Each row was made from one small tree. The marks that hang from a mark follow it in brackets, in the order of their numbers. Every link used is in the known rows. Write each row's tree.
(in the rows, 128 means zero)
Known rows
Q130(Q815(Q87(Q227(Q368))) Q880(Q470 Q879)): [138 137 120 150 179 174  97 144 167  85  66 170 124 185 148 146 143 111
 163 141 150 112 138 123 123 123 102 135 154 117 121  94 154 140  82 170
 161 102 127 177 130 152 155  62  95  66 172 160]
Q368(Q227(Q327(Q830) Q733(Q918) Q794(Q880))): [132  55 127 101 114 191 116  99 156  72 154 143 167  78 155 146 136 105
  64 109 178 148 142 130 161 181 133 165 204 199 132  87 119  86  71  53
 141 123 103 131 110  97  98 181  93  71 127 103]
Q87(Q227(Q327) Q508(Q434 Q678) Q815): [159 148 141 115 121 155 155   4 141  64 106  83 103  91 113 139 158 128
 155 160 128 172 104  96 112 114  81 110 156 132 125 136 132 121 135 126
 152  98 129 151 130 154 103 113  82  87 127  99]
Q635(Q470(Q880)): [170 111 147 155 136 132 153 106 178 115 131 100 124 175 154 133 121 122
 140 144 107 142 141 117 150 121 195 101 151  92 117 124 121 156 116 155
 188 150 112 138 135 123 114  86 202 121 156 144]
Q87(Q227(Q327(Q830) Q733) Q508(Q459) Q815): [164 155 132 110 164 156 163  43 121  53 134 115 115  84 114 146 142 144
 144 150 165 167 131 108 110 123  98 126 159 145 138 132 110 120  98  98
 154  86 111 131 133 129  95 128  64  65 124  99]
Q733(Q918): [154  84 142 145 119 159 132  91 163 100 121 133 124 124 140 128 134 121
 117 127 129 135 118 119 145 114 121 123 159 119 131  90 119 116  99 119
 161 144 119 136 131 109 103 117  99 118 143 124]
Q635(Q470(Q880(Q794 Q879))): [161 105 144 151 148 131 129 123 175 123 121  97 129 155 134 126 132 103
 139 154 108 137 152 113 148 134 199 118 147 103 114 131 134 163 113 173
 174 139 105 142 123 122 125  92 196 128 151 160]
Q733(Q227 Q918(Q368)): [156  25 157 133 113 175 131 105 169  87  89 104 148  88 151 118 112 127
 105  87 170 131 122 119 157 123 116 136 174 161 114  63 111  95  54  87
 154 143 129 133 125  87  87 143  69 112 152 118]
Q470(Q635 Q880(Q794 Q879)): [145 108 154 149 161 135 138 104 177 120 119  94 133 163 136 116 135 107
 149 153 114 125 146 121 138 134 189 124 143 110 114 129 128 163 115 182
 148 135 102 141 108 139 136  92 191 142 162 167]
Q434(Q508(Q459 Q678) Q880(Q130 Q794 Q879)): [122 136 142 112 127 151 128 113 106 103 101  94 131 153  20  40 161 101
 148 183 132 138 102 106 139 145 162 169 108 109 142 147 141 171 207 198
 143 115  90 148  42 118  71 141  99 148 114  98]
Q879(Q880): [113 115 131 125 127 157 155 107 157  98 125 125 119 153 129 134 142 121
 122 149 112 130 125 135 162  89 119 123 148 100 146 113 130 142 138 144
 155 161  99 159 126 129 113 108 108  94 141 113]
Q815(Q87(Q227(Q368 Q733 Q794) Q508(Q434))): [142 129 131 147 117 159 138  74 163  74  98 122 143  70 159 125 119 122
 128 157 138 165 110  80 120 132 112 130 159 155 141 102 122 145  87  96
 164  82  82 150 172 160 131 128  73  87 104 115]
Q879(Q880(Q470)): [112 116 129 121 141 157 156 116 158 102 124 133 120 156 137 125 149 111
 132 138 113 112 135 129 165 108 122 135 144  93 144 118 143 145 138 153
 145 158 101 166 112 133 114 104 108  97 156 118]
Q434(Q508(Q459) Q880(Q130(Q815) Q470)): [137 144 139 109 150 155 156 141 116  97 120 142 131 214  94  64 157 119
 169 152 143 116 125 121 145 138 161 166 104  86 142 133 141 159 208 181
 161 120 127 159  57 130  85 112 100 134 141 103]
Q635(Q470(Q880(Q130(Q815) Q434))): [161 105 139 138 154 135 164 147 176 120 122 112 128 184 142 136 138 101
 138 146 119 115 156 124 143 138 201 119 144  73 117 129 123 153 110 178
 177 125 114 144 106 137 131  70 196 122 159 157]
Q880(Q470(Q635) Q879): [130 113 134 138 163 152 117 102 168 126 117 111 125 152 144 102 147  93
 149 134 123 102 139 114 133 147 152 140 142  93 126 130 156 156 112 172
 148 137 106 150 103 140 126  90 121 131 172 158]
Q434(Q880(Q470 Q794 Q879)): [133 121 138 109 138 157 113 133 155 108 123 128 126 141 113 119 165  92
 142 161 124 109 140 113 148 129 135 162 126 107 132 136 164 161 165 181
 144 116 108 160  99 118 110 122  99 130 159 139]
Q918(Q368(Q227)): [128  59 138 144 111 166 125  87 167 106  90 144 155 110 138 132 114 116
 101 112 169 135 122 116 166  94 124 134 178 161 139  89 111 119  93 103
 162 152 123 134 135  92  95 131  94 125 165 118]
Q470(Q635 Q880(Q130 Q434)): [138 103 151 134 156 137 185 118 181 118 130 103 133 167 145 120 137 103
 137 143 122 101 148 129 132 140 187 126 143  69 115 132 114 159 114 180
 146 124 100 142  87 154 133  77 198 143 170 158]
Q678(Q508): [145 122 134 159 134 130 129  52 181 109 119 124  94 156 105 119 143 120
 129 168 120 144  93 114 138  73 164 100 143 110 142 121 121 157 127 148
 175 152 122 129 142 132 112  86 124 122 126  97]
Q635(Q470(Q880(Q130(Q815) Q794 Q879))): [161 105 142 147 162 133 140 152 171 126 112 105 131 175 127 123 142  90
 149 154 114 109 161 119 147 135 203 126 142  90 115 132 121 158 111 186
 172 125 111 150 109 128 134  75 189 125 155 176]
Q880(Q470 Q794): [128 123 132 132 143 148 123 115 162 121 119 130 123 124 130 126 154  88
 139 156 119 118 142 109 150 112 126 144 143 111 134 127 148 150 111 157
 143 140 122 155 121 121 125 111 112 136 176 131]
Q879(Q880(Q434 Q794)): [ 97 107 125 105 137 158 147 137 157 104 119 126 126 124 110 144 156  98
 108 164 116 134 140 132 159 110 122 144 143 107 143 123 149 148 134 162
 136 141  93 161 103 138 132 117 103 110 140 114]
Q880(Q434(Q508) Q470(Q635) Q794 Q879): [106 103 125 102 173 159 107 140 164 130 114 115 143 132 113  90 164  63
 141 149 131 129 157 112 126 180 166 171 115 100 123 142 183 170 136 187
 130 117 110 153  47 150 144 112 111 163 152 153]
Q918(Q368): [132  82 149 146 112 161 138  91 158 108  98 123 134 131 135 128 120 118
 120 130 156 129 128 119 158  87 114 125 160 134 135  93 115 128 108 119
 165 149 109 148 141 104 102 113 102 120 161 117]
Q794(Q227(Q327 Q368) Q880(Q434)): [ 95  87 140  92 118 167 130 116 135  82 149 116 149 107 150 155 123 116
  81 158 189 146 152 130 183 142 106 151 167 180 131 100 150 141  98 102
 102 126 105 161 129 136 113 124 122  63 116  85]
Q880(Q470 Q794 Q879): [121 114 128 129 156 150  98 124 159 128 109 130 126 114 117 111 162  75
 134 157 123 108 152 107 144 129 128 157 140 111 131 133 166 155 108 174
 132 131 111 157 107 121 129 111 107 132 170 151]
Q678(Q508(Q434(Q880(Q879)) Q459)): [136 129 152 169 129 119 119  51 133 108 104 111  98 173  81  68 144 140
 141 189 123 152  81  99 140 113 190 132 137 130 133 136 157 169 193 201
 172 129  98 143 101 165  95 104 127 122 108  64]
Q130(Q880(Q470(Q635) Q794 Q879)): [126 122 133 137 169 159 101 126 164 116 105 124 127 180 131 126 143  93
 156 149 123 109 147 119 131 135 154 142 137  97 109 112 156 161 138 179
 147 122 108 171 105 140 145  88 137 112 173 153]
Q87(Q227 Q508 Q815): [164 150 126 100 153 151 162  38 162  67 124 127 109  95 134 166 141 136
 155 145 108 155 116  94 103  71  73  98 142 101 135 118 112 137 115 110
 157 113 144 139 167 125 108  94  82  91 142 133]
Q635(Q470(Q880(Q434 Q794))): [158 104 142 138 145 133 146 130 178 119 127 101 130 152 138 142 133 102
 129 156 109 146 154 114 146 138 198 118 147  98 115 132 136 161 112 171
 174 134 109 139 116 131 130  93 199 134 155 145]
Q880(Q130(Q815(Q87)) Q434 Q794): [112 118 118 116 155 166 125 177 163 116  85 145 123 124 106 137 172  69
 130 182 134 101 149 125 129 124 126 155 135  91 144 133 138 137  77 182
 147  96 122 156 100 153 159  81  89 128 156 154]
Q87(Q227(Q327 Q368 Q733(Q918) Q794(Q880))): [154  83 142 112 116 173 158  89 154  55 149 117 155  62 167 153 118 115
  82 116 187 151 143 103 160 159  75 149 206 199 112  71 106 116  72  52
 130  91  76 154 135 116 106 173  89  69 138 117]
Q678(Q508(Q434(Q880(Q470 Q794)) Q459)): [137 134 152 165 133 118 125  62 134 111 107 114  99 170  86  72 149 133
 151 190 122 148  87  94 149 118 192 140 134 133 131 139 158 170 193 203
 166 129 105 149  97 166 100 106 127 134 122  61]
Q830(Q327): [134 117 135 141 119 146 126  83 160 120 143 148 116 134 138 141 138 116
 145 146 123 137 116 146 143 103 105 126 164 118 148 127 121 126 130 156
 170 167 126 164 137 109  98 102 115 101 163 112]
Q168(Q87): [139 130 139 160 115 158 123  45 152  86  83 107 120 128 145 125 148 114
 131 164 117 147 112 123 139  73 124  99 130 103 142 122 121 128  70 138
 171 140 114 145 143 129 113  88 110 100 149 128]
Q470(Q880(Q130 Q434 Q794)): [129 105 143 125 147 136 167 138 171 116 123 128 131 128 119 129 153  89
 117 165 124 106 159 122 143 118 155 141 142  84 123 134 125 156 109 178
 131 120 104 149  94 131 131  98 183 138 167 147]
Q130(Q815(Q87) Q880(Q470(Q635) Q794 Q879)): [131 136 123 142 187 178  77 163 165 108  66 147 120 214 136 135 154  95
 181 159 128 106 145 125 121 146 155 141 131 104 122 112 162 143 102 196
 167 101 129 176 115 164 174  53 109  94 165 170]
Q880(Q470(Q635)): [139 122 139 141 150 150 141  93 171 121 126 110 122 161 157 118 138 105
 154 133 119 113 130 116 140 129 151 128 145  92 129 124 137 150 115 155
 159 146 118 149 118 141 123  91 126 135 179 138]
Q87(Q227(Q794) Q508(Q434) Q815): [155 146 137  94 131 158 159  30 149  66 126 114 125  95 151 147 146 130
 149 149  89 165 114  81  95 113  85 114 150 119 122 117 134 128 143 107
 156 104 127 156 156 155 116 117  89  89 137 115]
Q678(Q508(Q459)): [142 135 137 170 146 118 128  46 146 108 109 120  95 159  79  91 135 139
 132 177 124 154  83 106 137  89 177 107 146 123 145 128 128 160 133 165
 174 151 112 122 134 137  98  89 128 122 121  70]
Q368(Q227(Q733 Q794)): [132  86 121 115 113 167 118  83 169  97 129 145 163 106 148 138 124 104
  81 124 143 149 121  95 147 133 149 144 179 153 139  96 116 128  93  77
 159 121 100 132 137  99 104 166  97 115 156 112]
Q880(Q130(Q815) Q434(Q508) Q879): [110 104 118 102 162 163 128 159 152 119 104 147 134 162  98  98 171  71
 124 154 147 106 152 132 123 137 138 161 118  71 138 128 151 149 132 178
 142 111 120 157  59 138 133  93  99 129 139 150]
Q168(Q87(Q227(Q368 Q733 Q794(Q880))) Q678): [144 128 141 136 112 160 128   9 144  51  80  82 153  94 136 132 137 113
 114 160 141 160  69  91 141  91  96 106 153 161 147  94 109 105  52  93
 150  98  74 154 181 132 102 118  99  60 139 108]
Q635(Q470(Q880(Q879))): [165 105 144 153 146 133 137 112 176 118 125 100 126 168 145 123 127 113
 137 144 109 136 147 116 145 132 196 109 149  93 115 128 133 160 114 166
 181 143 105 139 126 123 117  85 199 119 151 156]
Q678(Q508(Q434(Q880(Q130 Q470)) Q459)): [136 131 152 165 134 119 142  65 134 111 110 117  99 176  88  61 149 131
 151 182 126 126  87  98 146 118 193 140 134 111 131 139 147 169 193 203
 164 126 101 151  88 169  95  96 129 128 123  69]
Q227(Q368 Q733 Q794(Q880(Q434))): [112  93 132  80 110 166 136 109 144  87 152 118 158 105 149 142 110 103
  57 143 171 146 136  89 164 154 126 156 159 165 130  70 122 150 118  68
 136  91  49 153 135 112 115 170 121  77 132  93]
Q227(Q327(Q830) Q368 Q794): [123 108 141 125 116 183 127 101 154  85 155 104 151 115 145 137 145  97
  96 143 176 144 147 162 144 160 139 151 178 175 136 114 119 107  88  78
 161 143  91 124 125 111 116 155  91  80 144  99]

Which tree is each row?
[107 100 142 103 122 167 147 119 134  85 150 114 136 118 143 136 138 109
 111 161 157 110 155 133 176 125 101 144 168 140 132 116 130 134 100 118
 103 137 120 176 129 139 105 104 129  67 123 109] -> Q794(Q227(Q327) Q880(Q130))
[ 99 107 127  99 154 165 164 129 162 105 130 122 134 169 135 108 151 102
 137 132 120 129 140 133 152 149 153 146 124  83 137 124 157 157 160 163
 142 147 100 163  65 155 126 104 112 123 142 120] -> Q879(Q880(Q434(Q508) Q470(Q635)))
[133  96 161 150 158 136 136 110 169 115 122  90 156 158 141 119 119 111
 144 150 137 129 147 119 154 143 200 130 145 142 112 118 121 170 104 170
 129 132  95 145 112 140 134  95 178 131 150 156] -> Q470(Q635 Q880(Q794(Q227(Q368)) Q879))
[102  99 136 109 168 153 150 161 160 129 124 111 152 116 126 118 157  60
 146 154 133  81 162 111 142 170 167 170 139  96 123 142 146 161  94 188
 101 107 107 168  70 165 144  86 109 149 170 152] -> Q880(Q130 Q434 Q470(Q635) Q794(Q227))
[137 150 145 116 120 152 140  80 111  93 114 104 124 186  62  54 149 131
 158 158 128 157  89 104 145 146 159 150 112 108 144 136 154 164 211 178
 160 136 108 145  61 120  60 135 108 141 130  65] -> Q434(Q508(Q459 Q678) Q880(Q470))
[105  92 136 113 128 152 123 132 151 111 125 122 158  97 123 151 125  91
  94 167 171 149 145 101 162 131 147 157 146 156 134 104 134 161  92 127
 119  97  81 155 116 127 131 138  89 121 138 105] -> Q880(Q434 Q794(Q227(Q368 Q733)))
[131 125 125 124 129 186 117 102 166  64 108 126 124  69 150 136 151 110
 120 160 124 146 138 116 122 145  61 133 188 147 132 126 154 121  49 118
 148 120 113 155 150 154 130 112  95  76 139 143] -> Q815(Q87(Q227(Q327 Q794(Q880(Q879)))))
[143  30 147 137 111 191 122 102 162  85 113 141 166  88 144 131 131 111
  92  91 176 136 134 138 154 160 132 151 196 189 129  80 110  73  68  78
 156 144 117 124 110  90  94 152  70 105 142 117] -> Q733(Q918(Q368(Q227(Q327(Q830) Q794))))
[131 123 146 111 127 157 131 131 150  99 135 127 136 149 127 134 151 106
 151 161 124 120 135 112 160 122 142 154 132 121 134 131 151 157 156 166
 134 124 120 167 114 126 104 118  95 126 155 116] -> Q434(Q880(Q470 Q794(Q227)))
[134 105 143 129 142 137 176 123 173 111 127 132 127 144 131 127 146 102
 114 153 126 103 152 126 139 116 152 131 145  70 124 128 124 152 110 170
 139 127 104 146  97 131 121  90 188 126 168 142] -> Q470(Q880(Q130 Q434))
[113  49 150  94 116 170 138 122 132  84 134 131 158  97 147 149 105 123
  80 129 178 137 142  95 180 149 112 153 168 174 126  66 134 129  91  99
 100 105  85 176 121 123  99 129 109  73 111  94] -> Q794(Q227(Q733(Q918(Q368))) Q880(Q434))
[112  62 148 121 122 175 146 137 142  85 116 120 154 115 127 138 132 109
 112 134 168 133 150 127 191 134 134 152 163 170 137  95 118 120 111 113
 124 122  79 172 108 122 113 138  67  89 117 112] -> Q879(Q880(Q794(Q227(Q327 Q733(Q918(Q368))))))
[117 116 122 119 161 162 106 129 160 110 106 152 122 169 129 135 150  95
 124 145 132 110 151 121 125 138 129 146 138  77 115 111 179 154 134 176
 140 116 105 169  97 137 137  88 135  95 171 134] -> Q130(Q880(Q434 Q470 Q879))
[123  97 139 123 157 138 148 145 168 121 115 129 133 120 108 117 158  78
 112 166 127  98 166 120 137 133 155 151 140  85 120 137 141 161 108 192
 122 113  95 151  82 129 134  98 179 133 162 163] -> Q470(Q880(Q130 Q434 Q794 Q879))
[157 140 145 103 125 149 166  40 149  63 123 116 123 109 147 149 132 144
 154 152 137 162 105  88 124  87  92 123 134 132 123 106 119 150 177 117
 159  89 119 152 144 145 104 121  76  88 130 114] -> Q87(Q227(Q368) Q508(Q434(Q880)) Q815)
[117 109 143  97 135 167 114 139 142  99 131 130 159 157 111  90 147  96
 149 154 152 140 140 113 160 145 157 174 104 135 133 124 160 176 190 156
 130 119 113 165  71 118  99 139  82 135 123 121] -> Q434(Q508 Q880(Q470 Q794(Q227(Q368)) Q879))
[136 116 149 156 120 130 113  66 166 112 111 113 100 160  99  98 155 114
 140 188 117 145  95 106 144  99 180 131 133 124 128 132 151 168 186 190
 167 127 108 154 107 158 117 104 120 129 113  93] -> Q678(Q508(Q434(Q880(Q794 Q879))))
[132 122 138 136 155 148 129 112 169 126 121 106 127 142 142 121 147  89
 157 149 116 116 139 111 145 131 155 140 142 110 127 130 139 155 113 165
 149 138 119 152 112 140 135 102 121 149 179 144] -> Q880(Q470(Q635) Q794)
[135 115 147 153 129 130 113  72 167 116 111 117 102 161 105  93 160 107
 146 182 119 133 101 102 146 112 182 138 130 120 126 136 160 169 186 195
 161 125 108 158  98 161 117 101 120 132 123  98] -> Q678(Q508(Q434(Q880(Q470 Q794 Q879))))
[124  94 147 136 112 162 131  97 145  91 138 112 157 124 155 143 110 113
 103 149 207 148 145 119 181 129 147 142 164 175 135  98 109 143  86  81
 134 104  82 154 138 120 109 143  81  86 128  97] -> Q794(Q227(Q327 Q368 Q733))
[128  55 139 126 105 184 121  91 163  92 102 135 166 100 144 134 126 105
  90 110 177 139 140 125 162 135 127 146 191 182 134  97 120 100  89  76
 160 139 115 132 132  96 100 152  87 114 159 113] -> Q918(Q368(Q227(Q327 Q794)))
[ 98 108 121  95 150 167 171 158 151 101 116 143 130 178 110 118 163  96
 125 148 130 113 142 145 151 116 133 148 124  74 147 119 134 143 155 164
 144 136 109 169  69 144 128  97  98 106 131 123] -> Q879(Q880(Q130(Q815) Q434(Q508)))
[107 105 130  90 153 155 158 133 155 111 141 118 123 129 143 121 147  90
 117 144 129  85 147 115 151 145 117 154 146  86 125 117 148 155 122 163
 119 127 107 167  91 152 124  88 156 106 161 136] -> Q794(Q880(Q130 Q434 Q470(Q635)))
[138  58 160 130 133 148 152 130 159 100 115 130 161 117 136 143 121 110
 105 136 160 137 158 106 164 146 166 144 156 150 116  96 125 138  89 140
 119 105  90 154 102 118 118 121 153 124 144 125] -> Q470(Q880(Q434 Q794(Q227(Q733(Q918(Q368))))))
[151  63 167 145 126 154 149 117 156  93 119 121 157 126 145 137 120 117
 119 135 173 136 162 116 175 139 164 138 166 168 116  99 110 127  87 120
 128 111  97 155 116 111 112 127 148 113 141 127] -> Q470(Q880(Q794(Q227(Q327 Q733(Q918(Q368))))))
[132  65 147 100 109 193 131 113 138  65 172 111 163  89 159 140 125 106
  63 119 211 144 152 135 172 196 131 169 187 213 126  67 105  95  82  36
 138 101  57 140 112 100 104 188  91  46 110  95] -> Q227(Q327(Q830) Q368 Q733(Q918) Q794(Q880))
[116  85 131  68 123 175 141 121 159  83 133  96 147 100 140 110 138 102
  92 132 126 135 135 117 135 144 112 151 152 121 120 101 143 132  97  98
 133 143 126 148 109 117 103 150 117 100 142 103] -> Q733(Q227(Q794(Q880(Q130 Q434(Q508)))))
[ 99 115 126  85 149 153 153 132 125 104 136 137 126 129 114  88 148 102
 111 153 138 110 143 109 154 144 109 165 134  93 134 119 160 159 148 158
 116 133 112 166  73 139 101 108 148 105 140 103] -> Q794(Q880(Q130 Q434(Q508(Q459)) Q470))
[129 101 140 127 151 137 130 125 169 116 115 128 131 126 117 131 152  96
 110 165 123 130 158 118 137 130 154 140 141 105 121 133 156 158 109 183
 131 124 102 144  99 126 133 105 180 131 158 146] -> Q470(Q880(Q434 Q794 Q879))
[119 123 124 112 149 166 127 122 160 103 118 154 126 189 135 126 143 105
 134 142 133 135 143 125 129 129 135 139 125  74 119 106 165 155 160 155
 153 129 123 168  88 135 129  97 135 109 161 111] -> Q130(Q880(Q434(Q508) Q470))
[126 111 155 136 123 151 140 112 150 120 120 105 126 167 144  84 155  98
 156 157 122  95 129 112 145 146 157 163 134  87 117 134 157 159 188 199
 151 113  94 179  72 169 116 107 121 132 159 135] -> Q508(Q434(Q880(Q130 Q470(Q635) Q879)))
[129 121 138 101 123 165 115 124 150  99 128 125 134 159  97  95 157 102
 143 168 127 154 129 121 141 117 144 156 106 109 136 131 152 167 203 159
 158 127 120 154  82 112 101 141  95 143 120 125] -> Q434(Q508 Q880(Q794 Q879))
[135 130 148 184 129 115 126  36 137 115 102 111  95 164  94  74 135 141
 137 186 121 160  79  98 141  99 183 117 148 131 134 129 144 161 159 182
 174 147 107 139 118 166 103  95 136 124 118  57] -> Q678(Q508(Q434 Q459))
[143  18 158  97 111 204 127 119 152  60 125  90 162  66 159 127 130 117
  83  85 183 134 148 149 157 184 106 160 200 205 109  70 124  61  42  55
 136 146 122 136 111  92  88 170  76  66 132 100] -> Q733(Q227(Q327(Q830) Q794(Q880)) Q918(Q368))
[165 107 146 152 141 132 166 122 177 118 131 100 126 169 145 123 127 108
 141 144 110 116 148 119 149 123 197 111 149  76 116 128 108 158 114 163
 180 141 107 143 121 126 115  80 201 124 158 157] -> Q635(Q470(Q880(Q130)))
[121 110 152 135 108 149 128 119 143 117 114 112 124 141 121  96 159  94
 138 181 121 112 129 112 149 120 140 165 136 105 122 133 153 157 186 193
 149 112  97 177  86 155 117 125 112 130 145 127] -> Q508(Q434(Q880(Q130 Q794 Q879)))
[135 130 159 146  77 147 134  52 136 107 104  78 109 162  96  97 149 123
 140 176 112 150  81 104 149 117 140 133 145 117 130 126 149 148 190 186
 164 132  94 165  96 148  86 127 121 126 140  73] -> Q508(Q434(Q880) Q678)
[140 159 143 118 125 139 132   7 100  93  92  83 100 142  73  91 141 147
 152 179 108 172  77  78 118 115 145 114 117 115 143 130 139 140 178 154
 166 111 108 135 126 146  84 107 106  99 112  62] -> Q87(Q508(Q434 Q459 Q678) Q815)
[142 141 129 147 122 161 136  71 167  77  95 125 127  78 153 124 140 124
 147 164  95 162 109  94 102 125  99 120 161 128 142 124 144 135  90 126
 165 113 116 151 175 172 132 102  87  96 112 120] -> Q815(Q87(Q227(Q794) Q508(Q434)))
[120 130 137 105 153 154 132 148 116 106 117 130 139 158  69  46 164  95
 157 166 139 114 137 109 143 154 160 186 102  96 136 147 158 175 207 194
 138 111 104 159  41 125  87 133  98 148 133 121] -> Q434(Q508(Q459) Q880(Q130 Q470 Q794 Q879))
[129 124 154 141  95 148 119  65 135 114  99  84 113 158  94  80 161 106
 144 168 115 130  93  98 148 145 144 151 139 112 126 134 173 153 188 204
 150 123  87 172  75 150  90 124 117 124 147  91] -> Q508(Q434(Q880(Q470 Q879)) Q678)
[ 99  98 124  89 141 156 133 133 146 108 131 129 120 105 116 122 152  89
  89 162 133  98 147 117 147 124  93 155 149  94 131 115 155 152 118 161
 115 125  98 165 102 133 117 100 144  89 138 137] -> Q794(Q880(Q130 Q434 Q879))
